Each row comes from the steps of one path. Every step used is in the known rows, and no mark comes twice. Write the path behind each row, first mark first.
In the rows, zero is written as 128.
Known rows
fosig sobe: [127 125 126 131  63  94 124 147 182 112 107 130 113 112 152 127  92 132
 126 126 141  77 126  91 121 110 130 119 123 120 113 114 112 107 128 127
 154 106 105 106 120]
buke bulef vanis dekuleb dofek vavazo: [123  98 105  98 141 155 126 136 229  66 150  53 138 140 106  88 124 113
 166 120 125 148 135 135 157  54 216  94 135  92 129 138 114 117 134 103
 104 129 122  81  96]
buke bulef kirero: [190  93 125 128 107 151 146 149 207  95 143 124 156 136 143 135 107 139
 162 116 125 131 124 132 127  94 199 122 146  92 120 139 131 111 116 101
 111 158 122  89 136]
vavazo kirero: [186 117 131 153 106 143 139 120 130 128 148 141 120 122 177 138  93 145
 146 126 129  97 152 163 116 124 131 139 134 106 115 132 142  90 136 116
 100 135  63 123 118]
buke bulef: [150 106 117 120 116 121 155 134 193 103 131 115 139 116 141 132 104 148
 151 116 132 138 117 129 131  86 216 125 139  87 119 126 101 112 129 104
 112 141 128  88 121]
sobe nado: [135 136 137 123 111 120 150 136 125 114 140 142 115 115 159 112 116 156
  99 154 154  91 145 154 117 127 104 104 167  88 120 100 110  96 103 133
 121 130 103  82 128]
bopi vanis bulef porol dekuleb dofek: [151 102 166 112  69 171 165 132 160  99  97  86 128  53 160  93 154 165
  71 130 146 127 147 147 107 162  93 118 127  92  89 119  89 141 140 125
 142  92 134  89  77]
vegu buke bulef vanis: [141 143 121  91  73 141 159 132 215  82 131 125 122 180 169  94 106 160
 154 116 130 101 151 156 121  48 182 125 133 110 135 151 102 139 116 105
 127 153 114 106 120]
dekuleb dofek: [162  84 135 119 130 127 117 141 192  89 121 122 103 124 153 135 130 132
 160 122 113 102  99 141 144 113 124 131 125 103  84 145 109 102 126 111
 126 112 141 102  61]
bopi vanis bulef porol dekuleb buke: [131  96 153 115  60 156 185 110 153 117  93  88 147  58 177  80 148 163
  61 142 155 124 171 115 101 161  94 111 119  87  94 108  95 131 144 139
 142 106 131  95  95]
vavazo kirero bulef vanis dekuleb buke: [138 117 114 121 106 160 151  99 153 128 129  70 136 170 186  87  99 135
 132 131 159  91 197 196 126  86 140 109 135 129 113 117 152  94 132 119
 102 147  64 122 118]
buke bulef kirero vavazo: [187 110 125 114 105 165 142 143 181 108 124 115 155 133 127 133  99 150
 136 111 139 131 150 123 134  83 215 105 139  98 128 133 139 122 107 108
 115 178 111  85 134]
botidu bulef porol nibuvem: [149 113 141 113 138 133 156 166 137 116  93 132 172 112 134 138 113 200
  95 140 147 130  98 122 127 166 121 114  84 126  76  76 111 171 124 154
 119 162 155  98  77]
kirero bulef porol dekuleb: [117 114 152  93 109 151 177 123 148 130  97 128 128 103 148 113 114 168
 107 146 169 134 148 174 117 141 141 113 103 156  83  81 113 123 122 140
 118 123 126  86 123]
bopi vanis dekuleb: [101 120 126 145  54 124 129 116 127  61 122  78 150 136 104 106 141 141
  90 127 125  87 162 131 125 149 113 113 121  43 100 122  59 114 133 106
 132  98  77 112  99]
botidu bulef sobe: [130 143 121 134 120 138 159 173 166 121  96 100 135 115 114 126  90 195
 146 124 164 105 138 128 130 118 164 112  78 129 109  85  87 126 150  99
 133 142 177 127  87]
vavazo kirero bulef sobe: [167 148 124 127  99 164 150 122 142 170 127 128 106 142 206 144  73 176
 137 124 178  77 174 185 116  93 171 128 124 157 108  91 127  90 139  92
 117 126 102 135 119]
vanis dekuleb: [105 109 117 142 104 109 128 122 134  60 139  99 139 147  93  86 125 101
 127 141 117  93 151 132 136 143 144 103 123  74 110 134  98  88 111 120
 113 118  58  89 112]
buke bulef sobe: [141 134 113 133 125 126 159 137 202 121 126 122 130 118 161 127  86 162
 161 113 156 125 126 109 126  69 248 122 120 115 117 101  90 109 142  95
 116 118 175  96 118]
botidu bulef porol: [129 110 137 114 129 129 165 181 148  94 106 118 160  89  99 122 119 181
 120 128 139 146 113 143 132 159 124 119  91 116  76  99 108 154 128 135
 116 165 164 103  85]
fosig sobe nado: [121 145 130 120  72  95 134 140 176 121 124 136 104  99 156 111  96 154
 108 138 156  62 136 118 117 101 104  99 159 103 120  92 115  95 100 141
 147 106  96  82 128]
dofek vavazo kirero bulef: [143 121 103  93  97 186 147 139 142 166 144 108 105 128 172 161  97 155
 117 142 165 103 169 152 155  84 164 105 138 154 138 102 137  87 159 107
 133 151  84 125 118]
nibuvem porol dekuleb dofek vavazo kirero: [205  84 123 136 142 175 137  73 201 103 114  96 105  41 171 146  95 164
 187 141 137 107 133 180 134 113 138 130  97  75 122 129 132  69 152 137
 109 107  84 123  84]
dofek vavazo kirero: [154 117 111 120 100 175 140 143 138 142 161 122 108 112 164 153  99 140
 136 144 140 113 161 124 151  93 156 115 136 123 141 118 142  86 159 117
 123 145  82 124 114]
bulef dofek vavazo kirero: [163 103 112 122 100 193 122 156 178 120 142 132 133 127 167 144  92 124
  80 135 113 127 164 126 156 120 132 113 172 117 135 130 158  86 129 115
 105 164  61 114 117]
porol dekuleb buke bulef botidu: [120  51 142 134 110 143 200  91 239 123 115 116 149  75 163  81 109 154
 184 118 128 118 177 107 122  85 187  96 107  97 105 110 121  59 135 165
  99 154 138  93 128]
mavab sobe nado: [125 125 147 115 125 117 168 171 135  89 118 140 139 146 173 114  93 165
 114 151 182  91 139 155  86 117  78 142 166 112 126  95  78  71 116 125
 110 120 109  90 129]
botidu bulef sobe nado: [119 154 127 122 122 142 166 176 152 127 108 103 132 102 121 117  88 208
 123 132 179  94 149 143 128 112 146  98 114 120 115  69  93 119 128 111
 129 149 166 107  97]
bopi vanis bulef: [143 113 137 119  51 153 153 140 129 117 102  71 129  99 154 117 143 156
  48 132 160 105 159 135 106 150  99 117 136  80 127 125  70 138 157  92
 161 102 119 116 106]
kirero bulef porol dekuleb dofek vavazo: [122  99 141  67 119 179 165 134 180 136 106 113 114  91 148 126 121 167
 119 144 168 137 139 163 146 114 147 106 111 162  76  87 121 114 127 137
 126 125 149  81  94]
bulef kirero: [190 103 140 144  88 158 128 160 152  97 142 145 140 146 152 135 109 127
 140 137 125 103 145 138 118 135 106 124 124 105 112 147 140 109 114 112
 132 150 109 111 138]
vavazo kirero bulef dofek: [174 110 124 121  97 178 140 132 160 141 122 119 129 150 183 145  82 153
  93 122 146 100 175 199 129 125 137 128 169 131 109 112 153  94 116  97
 101 158  59 118 123]
bopi vanis dekuleb buke bulef dofek: [ 99  85 109 132  60 130 149  99 185  62 112  62 180 133 123  82 130 131
  87 120 112 100 181 109 135 120 155 111 159  31  88 116  86  99 115 114
 118 136  90  98  90]
botidu bulef porol dekuleb: [129 107 155 122 129 149 185 164 159  95  95 107 156  64  93 104 118 193
 136 136 141 157 130 145 125 167 124 111  81 114  86  87 115 140 126 147
 105 161 141  95  90]
bopi vanis dekuleb dofek vavazo: [109 104 117 119  61 148 122 126 158  65 127  66 130 123 102 117 148 137
 113 127 118  88 155 127 153 123 116 104 127  51  91 127  71 106 137 103
 141 100 103 109  63]
botidu bulef dofek: [145  95 124 126 109 161 146 187 190  84  94  92 162 124  89 129 108 166
  87 123 124 135 136 142 144 152 119 113 133 101 116 112 118 128 118 104
 111 184 117 118  92]

Write each row's path
[169  94 120  77 128 175 128 142 191 132 139 123  96 104 182 151 119 146
 153 125 135 117 127 159 166  86 154 119 135 143  81 122 145 101 133 117
 122 133 138 100  54]
dekuleb dofek vavazo kirero bulef porol
[146 133 118  91  67 122 166 125 206  93 128 152 121 160 169 114 110 166
 159 110 126  95 138 146 128  67 195 129 148 100 119 142  91 120 106 108
 129 167 110  99 112]
vegu buke bulef
[ 97 112 109  74 115 177 125 139 178 105 118  42 114 175 119  94 117 123
 113 141 164 105 168 179 156  77 150  81 119 148 118 121 110 116 137  98
 138 121 113 105 101]
kirero bulef vanis dekuleb dofek vavazo
[162 119 122 115 113 171 129 119 172 112 136  73 115 163 167 103  99 139
 142 122 148  89 174 219 129  89 138 115 134 133 106 126 143 101 128  99
  98 128  64 115  97]
vavazo kirero bulef vanis dekuleb dofek
[112 125 124 100 107 160 139 143 149 128 103  73 120 173 156 114 105 150
  95 144 182 120 158 185 122  95 133 110 111 159 128 112 109 135 150 104
 139 126 124 119 131]
kirero bulef vanis
[190 120 141 133  89 181 126 151 131 113 118 131 141 147 129 132  97 140
 101 134 144  91 173 123 125 122 126  99 116 118 121 142 147 113 103 125
 132 169  88 111 135]
bulef kirero vavazo
[165  98 114  92 124 195 119 146 201 131 135  81  89 135 176 142 115 142
 156 126 143 108 143 169 164  63 142 113 133 145 112 132 142 101 152 103
 126 124 126 117  69]
dekuleb dofek vavazo kirero bulef vanis
[178  83 123 129 137 161 140  81 198  96 107  87 105  43 155 144 102 155
 175 146 140 109 124 164 139 112 138 127  89  77 120 130 110  78 152 136
 125 104 113 117  85]
nibuvem porol dekuleb dofek vavazo
[138 163 117  98  70 128 170 128 207 104 125 159 115 160 187 109  91 178
 166 110 145  82 148 130 121  52 222 126 127 120 121 128  83 117 115  97
 133 145 140 106 108]
vegu buke bulef sobe
[101  68  97 127 112 117 155  98 215  63 122  81 174 144 122  62 119  94
 127 126 103 112 167 103 146 108 191  90 165  56  99 128 126  68  96 132
  95 160  74  71 100]
vanis dekuleb buke bulef dofek
[ 97  94 112 130  62 114 159  94 172  74 120  63 171 131 128  87 138 139
 112 122 124  95 174 107 128 113 162 109 138  27  92 117  73 103 130 118
 128 123 103 104  88]
bopi vanis dekuleb buke bulef
[ 91 102 114 128 124 144 159 154 175  73 106  35 168 146  78  61 118 144
 133 136 141 122 166 144 141 116 116  89  92  97 120 119 116 131 142 123
 117 167 123 117  90]
botidu bulef vanis dekuleb buke
[161  83 142 129 100 178 188  95 212 130  99  95 154  92 150  80 103 157
 167 131 140 123 188  99 122  91 183  95 120 100 117 108 155  71 113 160
 106 166  88  88 126]
porol dekuleb buke bulef kirero vavazo
[157  76 118 153 127 133 165  50 179 105  91  94 134  53 177 116  94 157
 160 157 145 105 148 148 112 124 128 130  85  63 119 117 120  68 145 163
 120 121 103 129 109]
nibuvem porol dekuleb buke
[138 126 106  98 104 198 142 143 146 159 142  89 106 145 170 146  92 148
 116 148 169 118 179 162 152  70 154 103 128 159 148 111 143 103 171 110
 131 145  90 130 129]
dofek vavazo kirero bulef vanis
[117  41 105 119 117  99 176 101 234 126 125 138 152 114 190 107 109 137
 163 106 118 105 157  94 136  53 199  99 122  97  90 128 112  82 137 155
 110 175 189 104 121]
dekuleb buke bulef botidu
[129 119 130 124 122 153 152 185 162  90 102  60 146 136  92 105 113 169
 124 132 150 135 140 164 130 116 111 111  85 120 128 119 108 151 155 110
 125 160 143 132 105]
botidu bulef vanis
[ 96 124 128 142 116 138 118 132 138  58 136  72 142 168 107  61 117  96
 124 146 131 116 158 149 125 118 118  96 105  93 133 145 110 120 135 125
 111 113  78 107 127]
bulef vanis dekuleb
[168 134 128 127 102 173 142 126 143 149 135  97 118 159 186 125  88 154
 123 131 167 102 174 210 114  87 137 124 126 146 120 116 143 113 145 102
 109 136  74 129 134]
vavazo kirero bulef vanis
[135  97 106  94  94 184 149 143 164 169 154 131 106 118 172 164  93 150
 120 126 158  92 185 156 157  66 163  93 125 156 129 115 133  84 164 122
 127 163 121 130 131]
dofek vavazo kirero bulef botidu
[134  78 136 131 109 146 199  84 221 126 105  95 144  83 157  80 110 152
 184 133 135 133 161 105 122  98 180 114 123  95 109 101 128  68 129 153
 107 141 104  90 120]
porol dekuleb buke bulef
[131 107 120  90  59 119 169 129 233  96 138 183 123 154 173 113 111 161
 162  93 117  73 157 150 130  49 199 110 126 109 113 150  82 118 110 121
 124 173 148 105 125]
vegu buke bulef botidu
[162  94 142 101 109 207 159 124 210 139 121  90  95  84 148 123 112 163
 177 133 146 109 159 167 153  98 152 110 121 138 114 105 141  70 142 125
 116 120  84 100  89]
porol dekuleb dofek vavazo kirero bulef
[117 127 100  95 100 194 132 138 142 138 153  75 118 151 145 120  98 132
 116 144 162 107 190 163 158  80 160  87 130 144 146 114 144  93 157 105
 124 142  68 116 122]
dofek vavazo kirero bulef vanis dekuleb
[ 86  70  88 113 110 133 153 105 215  79 133  75 165 139 120  74 120  90
 125 132 108 118 170  84 164  91 200  80 166  63 112 124 128  69 106 135
 101 165  81  76  99]
vanis dekuleb buke bulef dofek vavazo
[182 105 152 110 119 171 160 114 167 140 125 134 116  99 191 126 107 174
 153 122 152 107 155 203 122 125 145 130 127 138  71 100 156  96 117 128
  90 129  91  96  94]
vavazo kirero bulef porol dekuleb dofek
[137  70 137 134 109 162 190  93 240 113 102  96 156  91 156  78 101 146
 157 132 122 141 167 104 122 105 181 109 143  93 110 107 140  69 118 152
  95 154  93  85 118]
porol dekuleb buke bulef dofek
[152  45 117 144 134 127 176  45 229 105 101 110 146  45 180 117  93 156
 173 130 137 102 153 147 117  87 169 113  84  64 114 122 106  71 142 172
 103 140 145 125 125]
nibuvem porol dekuleb buke bulef botidu
[164 159 124 122 100 162 156 121 135 173 136 133 103 135 208 134  71 186
 124 132 190  65 182 194 112  90 161 117 151 148 111  75 133  87 129 101
 112 130  96 114 126]
vavazo kirero bulef sobe nado
[167  73 110 141 130 132 176  45 210 101  91  88 145  53 173 116  91 158
 177 144 144 118 138 145 115 103 173 129 101  55 119 115 118  72 144 158
 111 130 108 114 110]
nibuvem porol dekuleb buke bulef
[122  89 158 132 123 128 187 104 166 108 113 151 147  69 175  76 120 144
 141 152 130 146 143 103 113 151 114 115  96 112  71 101 137 102 116 186
 101 128 131  82 105]
bulef porol dekuleb buke
[186 129 135 114 121 154 148 114 120 158 126 151 139 142 215 152  86 182
  96 137 166  95 143 179 115 133 149 128 129 154  81  81 146 129 120 138
 103 141  90 104 114]
vavazo kirero bulef porol nibuvem
[122  97 106  94 114 165 119 127 181  89 144  74 112 140 114 106 125 115
 150 128 125  82 157 160 169  97 165  89 146 103  98 128 123  76 115 101
 113 125  65  91  66]
vanis dekuleb dofek vavazo kirero bulef
[130  83 140 132 116 157 193  93 224 115 107  77 148  99 162  64 102 146
 180 138 142 146 173 116 116  85 168 109 111 106 123 105 136  79 140 157
 102 140 100  94 122]
porol dekuleb buke bulef vanis
[141  93 100 104 114 169 140 156 231 107 130 104 147 119 132 143 102 130
 104 120 121 164 133 107 160  83 220 111 174  98 136 126 126 105 126 102
 111 167 112  83 124]
buke bulef dofek vavazo
[146 101 146 118 135 134 180 119 199  95 123 135 155  69 143 106 116 161
 159 123 131 177 118 125 119 119 207 121 118 101  94 104 117 121 120 143
  90 131 142  63 118]
buke bulef porol dekuleb
[159 118 147 122 140 124 133 122 113 118 117 180 155 126 199 142 106 161
  75 159 136 123  91  99 115 168 125 122  98 137  62  86 117 153 118 177
 115 118 140  80 101]
bulef porol nibuvem
[162  93 127 123  98 152 151 124 157 158 143 146 118 138 193 147  90 160
 128 105 151  70 182 201 121  92 152 112 122 145 104 117 127  92 136 118
 102 156 109 130 138]
vavazo kirero bulef botidu
